Every row comes from one small tree of marks. The marks that hang from a mark follow it in brackets, in alphabetical order. Every link used is in the known rows. Which tree was each row made from?
(in the rows, 128 means zero)
Known rows:
kovi(duvu): [167 161 137 138 121 139 140 151 114 163 129 131  96 120 158  99 109 142
 147 159 140]
lagaf(lobif(kovi(duvu(miki(giril))))): [162 175 139  92 117 149 120 112 125 145 121 150 106 116 181 111 105 150
 130 158  83]
niba(lobif(lagaf)): [156 166 156 107 136 149 103 141 115 184 118 139 121  93 149  62 109 153
 159 174 125]
lobif(kovi(duvu) lagaf): [178 172 150 120 133 169 145 126 130 162 124 141 115 120 156 119  85 154
 166 183  48]
lobif(kovi): [154 169 148 108 115 146 131 115 138 167 123 144 106 119 162 113 101 138
 152 169  84]
niba(giril(zumozez(lobif(kovi(duvu) lagaf)))): [152 163 171 140 138 214 122 158 128 190 149 147 105 103 150  98  94 143
 158 176 161]
kovi(duvu(miki(lobif))): [169 169 121  95 112 140 127 129 111 151 118 142  87 122 156 102 110 142
 133 157 129]
kovi(duvu(lagaf(lobif) miki(giril(zumozez)))): [155 168 117  88 110 178 118 128 113 161 127 143 115 131 174 102 103 138
 142 151 142]
miki(giril(lagaf) lobif): [151 167 120 116 107 103 109  78 147 196 134 196  92  91 160 107 123 137
 124 140 115]
giril(zumozez(lobif(lagaf))): [140 159 160 127 130 185 118 137 142 202 126 157 136 115 136  71  98 134
 154 168 168]
niba(giril(lagaf zumozez) lobif(kovi(duvu))): [127 161 177 154 150 156 123 173 128 214 166 139  87 119 155  86  94 147
 169 175 183]
vigar(miki(lobif)): [139 172 120 157 121 147 117  98 144 166  86 168 100 100 154  87 125 144
 133 149 141]
lobif(kovi lagaf): [165 174 151  99 129 172 130 111 140 174 119 147 121 106 154 111  91 148
 165 181  43]
zumozez(lobif(kovi(duvu(miki)) lagaf)): [173 177 156  95 125 189 126 128 120 161 114 155 144 137 146  99  80 145
 148 185  65]
duvu(lagaf miki(giril lobif)): [157 175  97  39  88 176  93  78 120 164 113 169 111 111 169 110 113 130
 132 148 103]
niba(giril lobif): [147 162 165 117 133 168  91 166 104 185 142 131  86  76 162  70 121 148
 152 167 180]
duvu(lagaf(lobif(kovi)) miki(giril(zumozez))): [137 175 120  45 102 197 101  93 133 169 122 156 129 127 180 108 100 132
 143 155 105]
zabe(lobif(kovi(duvu(miki)) lagaf)): [177 174 139  84 126 163 119 141 108 158 114 140 121 101 158  95  89 147
 158 180  62]
kovi(duvu(lagaf miki(giril(zumozez)))): [157 165 114  91 107 162 128 130 112 166 129 140 112 138 168 109 102 131
 151 156 149]
lagaf(lobif(kovi(duvu(miki)))): [157 176 144  91 121 167 124 127 123 148 120 139 106 122 172 103 100 149
 136 162  85]
zumozez(lobif): [153 165 153 115 112 172 111 133 122 178 119 157 134 117 146  77 106 132
 134 162 138]

Which tree is each row?
[176 178 142  88 130 165 140 125 123 156 119 137 115 126 157 118  83 150
 162 185  41]
lobif(kovi(duvu(miki)) lagaf)
[153 175 115 150 123 135 110  73 148 164  86 188 111  82 162  98 127 151
 133 152 111]
vigar(miki(giril lobif(lagaf)))
[162 174 130  83 110 176 137 125 117 152 122 131 114 150 166 123  86 137
 158 172  76]
lobif(kovi(duvu(lagaf miki)))
[145 173 108  48  94 179 104  70 139 168 119 172 111 127 167 120 102 130
 140 155 110]
duvu(lagaf miki(giril(zumozez) lobif(kovi)))
[165 170 114 100 111 109 126 114 119 166 128 163  90 122 162 110 112 140
 129 151 120]
kovi(duvu(miki(giril(lagaf) lobif)))
[162 170 126 129 112 100 130  74 148 176 137 194  88 115 165 131 106 146
 129 152  83]
miki(giril(lagaf) lobif(kovi(duvu)))
[164 174 164 103 124 194 118 118 133 175 115 163 147 119 144  93  85 143
 150 182  66]
zumozez(lobif(kovi lagaf))
[163 169 138 116 113 178 142 127 123 159 127 134 113 143 165 124  88 141
 160 169  83]
lobif(kovi(duvu(lagaf)))
[166 171 129  81 111 171 116 141 103 155 118 135 119 119 166 100  91 136
 154 169  90]
zabe(lobif(kovi(duvu(lagaf miki))))
[137 164 133 127 116 105 123  67 171 202 141 200  91 112 160 119 108 137
 135 150 124]
miki(giril(lagaf zumozez) lobif(kovi))
[175 172 122  90 120 152 127 128 112 155 116 145  94 116 152 100 104 147
 139 164 107]
kovi(duvu(miki(lobif(lagaf))))
[144 173 118  69 105 104 112 112 128 188 128 160 110 114 165  99 117 126
 137 153 108]
duvu(miki(giril(lagaf)))
[169 171 147  94 125 167 110 130 121 173 115 148 124  84 157  90  95 144
 160 177  64]
zabe(lobif(kovi lagaf))
[161 166 129 117 116 202 126 145 108 164 127 131 115 126 166  97 100 144
 149 153 125]
kovi(duvu(lagaf(lobif)))
[159 171 150 117 124 168 128 128 128 153 124 141 106 116 172 104 101 153
 139 160  90]
lagaf(lobif(kovi(duvu)))
[152 173 137  68 113 143 112 101 136 173 119 167 128 120 159 100 102 133
 141 169 110]
duvu(miki(giril(zumozez(lobif(kovi lagaf)))))
[132 165 164 126 138 157  96 172 114 217 155 141  92  87 155  67 114 143
 157 165 169]
niba(giril(lagaf) lobif)
[148 167 159 112 131 181 131 134 138 182 124 154 133 141 141  90  83 137
 155 179 135]
giril(zumozez(lobif(kovi(duvu(miki)) lagaf)))
